Each row was made from one walk, in order. Every step used is in the known rows, and no mark comes twice. Write each row's walk.
Known rows:
sedis, pebufef, refu: -23.9, -28.1, -11.5, 0.2, -18.1, -32.5, -13.3, -21.2, -10.6, -17.2, 3.9, -27.1, -29.9, 18.5, 17.4, 4.1, -20.2, -4.2, -33.1, 3.0, 11.2
refu, nefeg: 9.7, 13.1, -0.9, 2.0, 2.8, -9.8, -16.7, 13.0, -3.6, -14.6, 9.2, 19.8, -5.6, 5.7, 2.7, 1.5, 5.9, -10.6, 9.2, 14.8, 1.0
nefeg, sedis, pebufef, refu: -32.7, -49.0, -54.1, 0.2, -10.5, -29.6, -6.6, 7.3, 13.8, -33.1, 5.8, -22.2, -39.8, 17.8, -10.7, -7.7, -8.0, -6.5, -11.8, -2.8, 29.8
gapi, nefeg, sedis, pebufef, refu, lilupu: -49.1, -36.9, -54.5, -14.0, -27.0, -43.9, -11.3, 26.5, 33.0, -31.4, -6.3, -3.8, 4.5, 8.6, 24.9, -21.4, 14.7, -3.4, -21.2, -3.2, 44.4
lilupu, refu, nefeg, sedis, pebufef, gapi, tafeb: -9.5, -55.2, -57.7, -41.6, -13.8, -21.2, -7.8, 50.5, -13.5, -34.4, 5.7, -31.5, -37.7, 29.0, 0.3, 22.7, 26.5, -34.3, 8.4, 8.5, 23.5
tafeb, refu, nefeg, sedis: -1.3, 7.5, -50.0, -5.6, 11.7, -24.4, 6.9, 42.0, 15.6, -32.7, 0.5, 58.9, -7.4, 2.2, -6.1, -36.3, -12.4, -16.3, 25.4, -1.3, 12.8
lilupu, refu, pebufef, gapi: -69.6, -14.2, 8.4, -28.1, -32.0, -35.6, -9.5, 18.6, -1.3, -48.0, -12.8, -0.6, 13.7, 4.7, 50.0, 46.2, 4.4, -23.7, -50.0, -2.3, -0.3
pebufef, refu, lilupu, gapi, nefeg, sedis: -38.8, -31.8, -35.0, 3.0, -25.1, -34.9, -10.7, 39.4, 75.5, -56.1, -13.9, 18.1, 26.7, 0.4, 21.4, -10.6, 13.8, 1.6, -14.2, -2.9, 15.5
lilupu, gapi: 10.2, -9.1, 13.8, 11.5, 3.4, -8.0, -1.6, 5.8, 20.2, -17.8, -11.0, -4.5, 2.8, 0.7, 8.2, 14.3, -0.5, 0.0, -11.9, -2.1, -12.0
tafeb, refu, pebufef, sedis: -19.7, 16.2, -1.4, -12.0, -14.1, -64.4, 14.7, 7.1, -43.2, -36.5, -8.8, 32.2, 21.6, 3.6, 43.3, -3.9, -49.6, -10.1, -54.0, -13.1, 1.1
tafeb, refu, nefeg, sedis, pebufef, gapi: -16.8, -27.4, -63.0, -28.3, -1.5, -48.8, -7.2, 48.3, -19.0, -33.6, -8.6, 29.5, -24.4, 9.0, 28.1, -28.5, -14.5, -28.5, -9.2, -14.4, 13.9
nefeg, sedis, pebufef: -7.3, -36.4, -47.7, -3.7, 7.7, -15.0, 4.7, 22.7, 2.0, -7.6, 0.2, -24.3, -31.3, 10.5, -12.8, -12.3, 10.4, -6.7, 2.5, -8.2, 36.0
pebufef, refu: -26.0, -13.3, -4.5, 2.5, -19.1, -14.1, -11.9, -16.3, 12.2, -22.7, 5.9, 0.8, -9.5, 8.2, -0.2, 5.4, -17.9, -0.3, -12.4, 4.7, -4.3
refu, lilupu: -31.8, 0.2, -7.2, 0.2, -4.7, -21.5, -5.8, 7.3, 6.6, -10.5, -11.7, 30.8, 17.6, 4.4, 17.3, -2.0, 7.8, -5.7, -28.0, -3.3, 8.3
refu, lilupu, gapi, nefeg, sedis, pebufef: -12.9, -33.0, -37.0, -4.5, -4.9, -37.7, -0.3, 48.1, 43.1, -24.2, -19.6, -10.7, 15.2, 1.4, 34.1, -13.6, 31.4, -2.5, -20.2, -10.2, 36.7
refu, lilupu, gapi, nefeg, sedis: -14.4, -18.6, -33.0, -0.2, -6.4, -19.4, 0.5, 55.4, 65.3, -31.2, -19.3, 17.0, 37.7, -7.7, 19.0, -15.0, 32.2, 3.2, -0.4, -8.3, 19.8
sedis, pebufef, refu, lilupu, gapi: -46.6, -36.9, -8.2, 11.1, -18.3, -60.0, -20.9, -7.0, 17.0, -43.1, -15.4, 1.4, -9.6, 23.5, 40.1, 18.3, -12.2, -10.3, -72.5, -2.0, 7.8
sedis, pebufef: 1.0, -14.9, -7.6, -4.0, 1.4, -16.5, -1.5, -5.2, -20.0, 6.9, -0.8, -27.1, -20.0, 9.3, 14.7, 3.4, -1.1, -5.6, -20.7, -2.2, 16.4
lilupu, refu: -32.0, -11.6, 20.5, -16.9, -7.5, -4.7, 11.9, 11.1, 16.1, -14.3, 4.6, -10.6, -1.4, 5.9, -0.1, 28.9, 12.4, -4.8, 7.8, 5.5, 2.9
refu, pebufef: -24.1, 16.0, -6.2, 9.1, -10.3, -22.7, -8.6, -4.1, -3.4, -25.3, -7.3, 12.3, 12.5, 4.6, 31.7, 9.6, -6.8, -11.9, -42.9, 4.9, 9.4
refu, lilupu, gapi: -23.0, -6.7, 7.4, 10.9, -1.1, -28.4, -6.9, 13.8, 26.4, -27.3, -19.1, 28.1, 19.3, 5.1, 24.7, 10.3, 8.3, -6.3, -40.3, -4.7, -4.4
pebufef, refu, lilupu, gapi: -49.3, -21.7, -0.8, 16.3, -20.5, -45.0, -18.1, -1.3, 39.0, -52.2, -14.2, 30.9, 10.0, 13.2, 25.7, 15.8, -10.5, -4.7, -52.9, 0.1, -8.4

Which walk is each row?
-14.3, -14.8, -12.9, 2.8, -13.6, -41.4, -30.0, -7.7, -14.2, -31.4, 13.7, -7.8, -34.7, 23.8, 16.9, 6.0, -13.7, -15.3, -25.0, 19.1, 13.6 => sedis, pebufef, refu, nefeg
-1.9, -3.9, -34.9, -16.4, -28.6, -16.4, -13.8, -0.9, -33.6, -21.9, -14.1, -3.5, 11.6, 10.5, 41.0, 17.6, -10.0, -23.2, -53.1, -0.1, -4.6 => refu, pebufef, gapi, tafeb
-30.2, -34.6, -28.9, -15.0, 4.5, -29.5, 0.1, 46.7, 15.3, -39.2, 14.5, -15.4, -39.2, 21.6, -9.4, 17.0, 28.1, -20.7, 18.0, 13.8, 39.9 => lilupu, refu, nefeg, sedis, pebufef
18.5, -12.1, -78.8, -30.0, -5.8, -16.7, 2.1, 46.9, -13.6, -28.1, -7.3, 44.3, -8.0, 9.9, 5.7, -29.7, -17.3, -28.9, 15.4, -4.1, -3.1 => pebufef, gapi, tafeb, refu, nefeg, sedis
-2.9, -9.8, -57.3, -6.5, 12.5, -40.4, 5.8, 35.9, -5.7, -27.0, -0.3, 31.6, -27.6, 11.5, 7.9, -35.9, -15.8, -21.2, 5.3, -2.5, 27.4 => tafeb, refu, nefeg, sedis, pebufef
-54.5, 2.3, 15.7, -7.4, -16.8, -28.0, 4.1, 7.4, 11.8, -41.8, -3.3, 1.4, 9.3, 8.9, 31.9, 39.3, 3.8, -18.0, -35.0, 8.8, 13.6 => lilupu, refu, pebufef
13.0, 17.7, -25.1, -18.1, -19.9, -49.0, 21.7, -1.9, -59.3, -24.9, -6.9, 21.2, 18.7, 15.0, 33.9, -2.1, -51.1, -11.9, -51.7, -3.6, -0.5 => gapi, tafeb, refu, pebufef, sedis
-30.7, -13.1, -46.9, -25.3, -29.3, -23.1, -10.3, 46.6, 19.8, -37.3, -16.3, -1.8, 32.1, -12.4, 45.4, -10.2, 19.3, -12.5, -18.1, -11.4, 21.0 => refu, pebufef, gapi, nefeg, sedis
-15.8, -19.0, -46.2, -11.2, -2.9, -53.1, 17.4, 48.9, 37.8, -27.7, -31.2, 28.7, 24.9, -2.1, 53.9, -36.9, 0.7, -7.8, -28.5, -21.4, 27.8 => tafeb, refu, lilupu, gapi, nefeg, sedis, pebufef
44.2, -19.6, -65.5, 0.7, 12.9, -33.8, 10.8, 33.5, 1.4, -32.5, -8.6, 15.7, -30.2, 22.2, 9.0, -21.7, -17.5, -26.3, -4.1, 3.9, 14.7 => lilupu, gapi, tafeb, refu, nefeg, sedis, pebufef
-0.5, 14.9, -37.8, -13.1, -6.5, -20.5, 16.5, 1.3, -12.5, -2.4, -19.2, 56.5, 21.5, 9.5, 26.9, -25.0, -24.1, -15.4, -30.7, -5.3, 0.0 => gapi, tafeb, refu, lilupu
45.7, -10.6, -8.6, 6.5, -0.7, 6.7, 6.0, -2.5, 6.7, -5.1, -9.2, -17.6, -2.4, 11.7, -2.8, 13.4, -2.7, -5.3, -8.9, 5.5, -12.7 => lilupu, gapi, tafeb
1.7, -23.8, -48.4, -1.4, 11.6, -25.0, -12.6, 36.2, -0.8, -22.7, 9.5, -5.9, -37.2, 17.4, -9.9, -11.5, 15.2, -17.6, 9.9, 7.2, 36.3 => refu, nefeg, sedis, pebufef
-62.9, -25.8, -29.8, -38.9, -37.2, -27.5, -1.9, 58.9, 35.9, -51.4, -13.1, -11.3, 31.3, -6.3, 46.1, 19.5, 30.3, -16.9, -10.5, -5.8, 24.0 => lilupu, refu, pebufef, gapi, nefeg, sedis
-25.6, -21.1, -45.9, 6.3, -7.9, -23.3, -20.2, 26.8, 31.8, -53.9, 17.6, 23.4, -25.7, 14.9, -24.3, -7.2, -2.8, -12.5, 18.0, 15.3, 15.3 => pebufef, refu, nefeg, sedis
-11.8, -23.2, -22.9, 9.8, -23.7, -28.8, -11.1, -7.4, 22.3, -39.8, -12.8, 17.3, 6.2, 23.1, 16.9, 16.1, -13.6, -10.8, -49.9, 9.3, -10.7 => pebufef, refu, lilupu, gapi, tafeb
-17.5, 4.0, 6.7, -4.2, -17.3, -48.3, -3.3, 4.9, -40.3, -33.4, 1.6, -5.0, 14.8, 7.2, 26.1, 22.2, -18.2, -4.6, -48.6, -1.8, 9.1 => refu, pebufef, sedis
-54.8, -5.4, 13.5, -39.1, -43.9, -29.3, -7.1, 29.9, 11.4, -38.3, -13.5, -14.5, 42.2, -8.0, 73.8, 31.6, 18.7, -13.9, -32.0, -1.1, 4.0 => lilupu, refu, pebufef, gapi, nefeg
-12.0, -37.4, -27.4, 6.8, -22.3, -45.1, -13.5, -13.4, 1.8, -32.8, -14.8, -10.5, -13.4, 33.3, 30.7, 17.9, -14.5, -16.2, -71.6, 7.2, 6.1 => sedis, pebufef, refu, lilupu, gapi, tafeb
16.3, -20.2, -24.0, -0.7, -1.4, -0.7, 7.1, 44.8, 58.8, -19.8, -10.3, -12.5, 17.9, -11.1, 2.5, -12.2, 23.9, 7.1, 28.3, -4.9, 10.8 => lilupu, gapi, nefeg, sedis
-41.4, 11.1, -20.4, -18.7, -23.3, -48.3, -3.8, 8.1, -22.9, -34.7, -25.1, 46.6, 23.2, -3.6, 68.7, -6.1, -38.7, -23.4, -61.3, -19.2, -11.8 => tafeb, refu, pebufef, gapi
51.3, 15.3, -19.6, 3.6, 4.9, -17.8, 7.2, 10.4, -3.4, -23.0, -10.0, 38.7, 0.2, 13.5, 20.4, -9.5, -28.1, -18.2, -5.3, 10.3, -20.7 => lilupu, gapi, tafeb, refu, nefeg
-23.0, -39.5, -89.5, -36.1, -12.1, -44.1, 8.8, 35.7, -23.9, -17.4, -28.6, 30.1, -5.6, 18.1, 33.3, -29.8, -13.1, -28.7, -41.9, -26.2, 19.9 => nefeg, sedis, pebufef, gapi, tafeb, refu, lilupu
27.2, -6.3, -44.0, -32.8, -12.3, -34.2, -7.7, 12.1, -59.6, -5.0, -9.4, 11.5, -17.6, 18.9, 42.8, -14.5, -28.2, -32.2, -26.8, -2.2, -4.8 => sedis, pebufef, gapi, tafeb, refu, nefeg
11.9, -55.1, -74.1, -28.2, -10.4, -7.7, -1.5, 27.7, -26.7, -3.8, -7.3, -40.1, -31.8, 18.6, -3.7, -6.1, 9.8, -17.9, -7.9, -11.5, 19.3 => nefeg, sedis, pebufef, gapi, tafeb
-31.7, -25.9, -1.0, -1.2, -31.3, -54.3, -18.4, 3.0, 28.3, -33.7, -17.4, -11.8, 16.4, 9.8, 61.8, 5.4, -0.2, -1.5, -55.5, 1.2, 13.5 => sedis, pebufef, refu, lilupu, gapi, nefeg
-35.3, -15.5, -13.0, -31.0, -35.5, -21.8, -1.5, 9.7, -17.0, -35.3, -11.3, -14.5, 9.7, 16.8, 41.8, 45.4, 2.9, -29.5, -45.0, 5.4, -1.1 => lilupu, refu, pebufef, gapi, tafeb
-9.1, 16.5, 2.4, -7.6, -12.3, -37.9, 10.5, 25.9, 36.3, -19.7, -32.8, 53.4, 54.5, -12.5, 64.9, -23.9, -9.8, -0.8, -29.6, -14.0, -6.3 => tafeb, refu, lilupu, gapi, nefeg
10.5, -40.6, -83.1, -36.4, -7.2, -24.4, 15.4, 29.1, -31.2, -7.2, -18.0, -0.9, -22.6, 13.2, 16.7, -29.5, -23.4, -23.5, -12.5, -23.0, 12.5 => nefeg, sedis, pebufef, gapi, tafeb, refu
